Known rows, with every step that occurs
bipus papet kare beror: [  2.9  20.6   4.4 -14.3  -1.9   2.9  14.4  -4.6   7.8  -9.1   2.4 -12.3
   3.4  -4.1   5.8  11.0  20.2  11.0   6.8  23.2   4.3 -17.9   6.2   7.5
  -3.3]
bipus papet kare beror vone: [  3.2  34.5  -2.9 -11.3  10.9  19.5   8.3   1.1  14.6 -13.7  -9.0  -6.1
 -15.7  12.3   1.9  12.4  13.1  22.2   8.7  32.8  -1.0   1.0  -8.8  -5.1
 -19.8]
vone beror zime papet: [ 35.9  16.5  16.6  -6.2 -29.5 -19.0  24.3 -17.5  32.6 -25.2  -3.1   8.4
 -35.9   1.7  -1.5   7.4  -2.7  -4.4   4.5  10.4  13.2 -12.4 -29.3 -13.6
   2.9]
vone govi fiba papet kare: [  0.6   2.0   3.0  -6.6 -28.4  -8.8  29.6  -8.5  27.2   1.6   5.1   0.8
  -5.1 -44.1  -5.2   4.0  11.0   8.9  -8.3 -11.6  17.2 -50.9   0.3   5.4
   8.5]
govi fiba papet kare beror: [ -6.7   6.9  13.2  -9.7  -2.4  -8.4  19.4  -5.9   9.6  -6.6   0.8 -10.8
   6.8 -13.0   3.1  14.8  26.5  21.9  -4.0  12.2  13.0 -30.5  12.5   3.5
   5.2]
bipus beror zime: [ 14.6   1.3   9.7 -16.7 -17.4 -26.6  28.2 -33.2  13.0 -23.5   4.7  -1.9
 -19.1   3.8  -3.2   1.5   5.4  12.2   9.2  11.2   1.8   3.4 -20.9  -6.9
   7.0]
zime papet kare: [ 14.2  21.4   2.2  -9.2 -26.5 -12.7  16.1  -7.6  27.3 -11.2   8.5   6.9
 -17.4 -15.4  -0.6   2.8  -1.2  -9.4  -2.1  -0.4   7.6 -29.1 -12.1   3.2
   4.6]
vone govi fiba papet zime beror bipus: [  7.8   7.9  19.8  -7.4 -17.6   6.7  11.3 -14.2  17.2  -9.7   1.9 -11.4
  -6.0 -22.0  -7.3 -10.3  12.3  13.6  18.2  12.6   2.1  -7.7 -19.2  -4.0
  20.9]
zime beror: [ -6.2  16.2  13.2   1.1  -0.4  -3.9  -5.0 -32.9  13.4  -2.8   1.0  -9.3
   4.0   7.8   8.4  -6.5   8.2   8.8   2.2  20.7  20.8   4.8  -2.7  -8.3
   4.0]
vone govi fiba: [  3.4  12.1   5.4   4.6 -22.9   2.3  30.0 -24.2  42.0  14.3  -6.6 -12.0
 -16.9 -20.2  -9.0  10.7  -4.2  17.3 -10.6  11.9  20.1 -24.4 -14.5  -5.7
 -13.2]
zime beror vone: [ -3.1  32.0   4.0   0.2  11.3  14.4  -4.9 -19.7  18.4  -9.6 -10.0  -4.0
 -14.8  21.5   3.2   0.3   5.2  21.2   5.5  31.5  10.6  16.7 -15.1 -16.5
 -14.6]
bipus beror vone govi fiba papet: [ -5.9   5.5  12.9  -7.0 -15.1  -4.0  33.0  -6.3  28.1   9.4 -14.9  -7.6
 -21.1 -27.9 -10.8  16.8   9.9  23.8 -13.6  10.4  24.7 -54.1 -17.7 -12.1
 -13.8]
kare beror bipus papet zime: [ 10.7  39.4   3.4 -19.5 -12.0  18.0  33.4  -9.9   7.0 -20.5  -3.6 -18.1
 -12.6  -8.2 -12.7  -0.6   5.3  -0.7  18.8  16.1  -3.7 -10.2 -14.8   4.7
   0.3]
kare beror vone govi fiba: [  0.6  16.1   7.9   5.0  -9.5  15.5  24.3 -15.6  39.0   9.0  -9.7 -10.7
 -16.3  -8.5  -7.0  17.8   2.6  28.0  -6.8  24.2  15.5 -12.3 -14.2  -7.1
 -20.0]
bipus papet: [ 17.3  43.2  -8.5 -14.4 -20.7   5.5  25.9  -6.4  26.2  -2.7 -16.7 -14.5
 -32.0  -4.7  -4.6   6.0   0.2   4.6   0.1  21.1   9.2 -35.4 -22.7 -12.5
 -22.3]
vone govi: [  4.5   0.9  -4.3   0.2  -3.7  13.4   8.8 -29.3  33.0   6.0  -4.8 -13.3
  -8.1 -22.3  -7.5  -3.6 -19.4 -14.3   4.9   6.7  22.4  -6.5 -14.6   5.7
 -14.5]
govi fiba papet: [ -2.7  15.0   9.3  -6.5 -21.7 -18.0  35.9  -9.9  29.6   3.3 -19.9 -11.8
 -24.1 -22.8 -10.4  13.8  14.5  26.5 -22.5  -3.2  26.5 -60.3  -9.4 -21.4
  -5.6]
vone beror: [ 14.2  15.1   8.1  -7.8  -7.2 -23.5  27.5 -37.8   8.4  19.5  11.8  -4.7
  -4.2   3.1   7.8   1.4 -12.3   1.3   7.2  21.3  17.8 -20.6  -9.7  -4.0
  -9.7]
bipus beror zime papet kare: [ 20.9   9.8   9.2 -13.6 -32.4 -20.0  22.3 -10.0  23.5 -22.8  15.6  12.7
 -17.5 -15.5  -0.3   3.5   5.1  -5.3   4.2   2.1   1.1 -21.1 -16.3   5.4
  13.1]
beror zime papet kare: [ 23.6  13.3   3.8  -8.2 -34.3 -14.7  19.9  -9.8  30.6 -27.3   9.1  11.2
 -20.7 -17.6  -1.5   0.2   4.6  -6.2   2.8  -6.8   3.8 -17.0 -13.4   2.1
  15.3]
kare beror vone govi fiba papet zime: [-10.2  18.1  11.9  -6.6  -3.2  16.7  38.6 -15.9  13.3 -13.5  -8.4 -12.9
  -2.0 -20.0 -15.6   9.4   8.9   9.6   0.2   2.4  19.6 -19.7  -2.4   4.5
  -1.0]
fiba govi: [ -0.5  28.9   1.5 -10.1  11.2   2.3  11.9 -17.4  20.7  14.4  12.9 -18.6
  -7.6  -4.4  -6.0   2.9   4.4  12.5 -21.4  13.4  18.2 -21.2 -25.4 -12.1
 -23.0]

Rows
[ 13.8  41.6  -0.2 -19.6 -19.1  15.5  36.6 -12.6  11.6 -19.2  -3.8 -16.0
 -19.1 -11.2 -14.9  -4.7  -1.2  -4.0  16.8  10.1  -3.1 -13.2 -19.6   1.6
   0.5]	beror bipus papet zime
[ 26.9  16.7  17.2  -6.1 -18.1 -10.2  14.8  -8.9  32.7 -38.0 -12.4   0.9
 -33.7   6.9  -3.6  12.2   9.3   1.2   2.8  11.5  10.8  -2.9 -22.8 -13.8
   3.8]	kare beror zime papet
[ -8.6  32.0  11.6   0.3   4.6  18.7  11.4 -15.8  16.1 -13.7  -9.0  -2.8
 -11.4   9.7  -3.6   4.0  13.2  25.1   2.7  23.9  13.4   5.1 -11.7 -12.6
  -7.0]	govi fiba papet zime beror vone
[ -5.0   4.3   4.9   3.5   7.9  36.0   2.2 -19.8  25.2  -6.0  -6.4  -5.9
  -2.6 -18.3  -6.5  -3.5  -7.0  -4.9  12.8  15.7  22.5   7.3 -14.4   6.3
 -11.3]	fiba papet zime beror vone govi
[-13.7   7.9  22.6   3.6  -7.1  11.8  13.9 -29.3  11.2  -8.3   3.3  -8.2
  14.4 -16.5  -1.9  -4.9  13.8   5.5   4.5  10.3  27.2  -6.8   1.2   3.7
  12.5]	vone govi fiba papet zime beror
[ 30.5   2.1   7.7  -7.4 -20.9 -24.5  32.6 -39.9  18.6 -20.8   6.8   1.7
 -16.7  -1.0   1.3  -3.0   0.5   8.5  14.2   3.6   9.8   5.6 -13.4  -7.9
  12.5]	vone beror zime
[ -7.6  22.3   4.4 -12.7  -5.8   0.2  36.7 -25.5   7.1 -16.5  -6.7 -14.1
  -5.8 -17.6 -15.8  -1.0   1.0  -6.0   0.3 -11.3  19.9 -24.0  -2.5   1.6
   4.7]	fiba papet zime
[ 28.1  11.0   7.9  -8.6 -35.0 -18.3  23.8 -13.2  26.1 -20.9  15.9  14.3
 -16.9 -18.0   1.5   0.7   2.5  -6.9   7.0  -2.3   5.1 -20.2 -12.6   4.1
  14.8]	vone beror zime papet kare
[-13.0  15.0  19.4  -2.4  -0.7   3.9   9.7 -30.8   2.7 -14.1   2.1  -9.4
  12.9  -6.4   0.4  -8.0  14.0   2.0   5.6   7.9  25.1  -3.3   2.8  -0.2
  14.8]	fiba papet zime beror
[ -2.0   4.1   7.1  -3.1 -23.3   0.7  20.6  -5.7  25.4  -1.5   6.1   4.8
  -2.4 -37.1  -1.7   3.4  17.0  15.3  -4.6  -1.2  16.9 -39.3  -0.1   3.2
   8.5]	zime beror vone govi fiba papet kare
[ -4.6  29.0   2.5 -16.1  10.8  -1.6  13.5 -16.3   9.9   2.9  -4.8  -4.5
 -23.3  23.1  -1.5  11.2  -4.3  19.7   3.4  39.6   0.1  -2.8 -27.6 -11.5
 -28.2]	bipus beror vone
[ -1.4  27.6  -0.7  -8.7  15.9  13.4   4.4  -6.6  13.4 -13.3  -6.3  -5.7
 -11.4  15.3   2.1  10.9  10.9  22.3   7.1  28.0   0.7   8.1  -5.0  -4.4
 -15.5]	papet kare beror vone
[ 23.0   6.1   5.0 -11.7 -17.1  -6.1  22.9 -15.9  17.3 -39.7   0.3  -3.2
 -11.2  -7.9  -0.4   2.8  22.8  15.0  14.2   5.1   0.2   7.4  -1.6  -0.5
  16.8]	bipus papet kare beror zime
[ 24.1  37.3   3.3 -16.4 -25.0   8.8  12.9   1.7  22.7  -6.7 -11.2 -13.2
 -29.2  -8.5  -1.8  -3.4  11.5  12.3  14.6  30.9  -3.4 -25.7 -30.0 -14.7
  -4.2]	zime beror bipus papet
[  5.2  42.9  -2.7 -15.1 -14.3  15.4  38.7 -20.4  11.2 -15.9  -4.8 -15.2
 -12.8  -7.3 -13.2  -0.1  -3.0  -7.7   8.6   8.1   8.4 -14.0 -12.1   4.1
  -7.1]	bipus papet zime
[ 18.9  -0.3   6.3  -9.4 -12.0 -11.6  19.3 -23.5  16.3 -39.6   3.4  -3.2
  -6.9  -4.3   0.1   0.6  20.5  14.3  12.0   0.2   2.2  15.0   1.6   1.1
  20.6]	papet kare beror zime
[  1.5  13.4   7.2   4.7 -13.9  15.4  24.0 -12.7  38.2   7.7  -2.6  -6.2
 -11.0 -16.3  -5.6  16.1   5.3  26.5  -5.1  20.3  12.4 -15.0 -10.9  -0.6
 -14.4]	papet kare beror vone govi fiba
[ -0.3  10.4   2.4  -9.1 -29.5 -18.3  33.0  -8.2  23.3  -0.4   3.9   0.3
  -8.9 -35.2  -4.1   5.6  15.0  14.5 -12.3 -11.6  14.5 -53.2   1.2  -0.5
  10.0]	govi fiba papet kare
[ -3.7  29.8  14.6  -2.9  -7.2  14.1  11.5 -26.8   5.8 -13.8   3.2  -9.9
   7.2   1.0   1.9  -7.6  11.0   0.7  11.8  22.2  15.9   3.6  -3.8   1.8
   6.6]	bipus papet zime beror
[  6.7  15.2  11.3   4.6 -18.6  15.2  23.9  -6.7  42.4   4.0  -4.4  -2.3
 -18.5 -15.1  -5.9  19.2   4.9  22.4  -5.5  22.0  13.3 -19.0 -16.1  -2.7
 -14.6]	zime papet kare beror vone govi fiba
[-10.5  20.7  16.5   0.0   0.7   6.6   6.6 -37.3   3.3 -12.5   7.6 -10.0
  14.4   4.5   2.2 -10.0   7.5  -0.3   9.6  14.9  19.2  14.2   1.7   2.8
  12.4]	papet zime beror
[ 25.3  15.1  18.7 -12.6 -26.0 -21.3  21.5 -12.9  29.1 -27.3  -4.3   5.9
 -38.1   5.3  -4.4  10.3   0.4  -1.7   2.3  16.5   7.0 -13.3 -34.8 -13.1
  -0.6]	bipus beror zime papet
[ -3.8  10.3   6.1 -10.7   6.0  -5.2   9.4 -14.4   6.0  -8.4   6.8 -12.4
  10.7  -0.5   6.4   8.6  15.7   9.9   4.8  16.6   6.6  -7.4  11.6   8.5
   2.1]	papet kare beror
[ -6.7  34.6   5.8  -1.5  12.1  21.4   2.7 -22.9  12.2 -16.5  -5.3  -4.3
  -8.2  18.7  -0.9  -2.1   4.2  14.9  10.5  27.5   9.1  23.1 -12.1  -8.9
  -8.8]	papet zime beror vone
[ -5.9   6.5  11.9  -2.4  -9.3   3.7  27.7  -3.3  31.6   3.0 -20.5 -10.8
 -17.7 -26.8 -10.0  16.9  15.5  26.1 -13.6   7.0  26.8 -47.2  -9.4 -12.6
 -11.2]	kare beror vone govi fiba papet
[ 19.4  14.1  11.7 -18.8 -11.1  -6.8   5.7   2.2  16.1 -15.9   1.6 -10.5
 -15.5  -7.7  -1.7   1.1  14.1  11.9  17.2  20.0 -12.4 -12.7 -17.1  -3.0
  13.1]	zime papet kare beror bipus
[ -2.1  40.9   4.4  -3.1   7.1  27.0   6.6 -15.0  13.2 -17.2  -8.3  -4.1
 -12.6  16.5  -1.5  -0.2   7.4  14.4  11.5  32.2   7.3  15.8 -15.6  -8.8
 -12.0]	bipus papet zime beror vone
[  7.5  15.4  20.2 -10.6 -18.0  -1.9  12.8 -12.9  13.9 -11.8   0.7 -11.4
  -9.9 -14.0  -5.9  -9.7  16.5  19.3  14.5  12.9  -0.2 -10.5 -17.4  -9.5
  22.9]	govi fiba papet zime beror bipus
[ -1.8   8.5   7.5  -2.5 -16.0   1.7  30.2  -6.3  36.0   5.7 -20.8  -9.0
 -24.3 -29.9 -12.4  13.7   9.0  22.3 -15.7   2.4  27.5 -50.8 -14.8 -15.7
 -11.6]	beror vone govi fiba papet
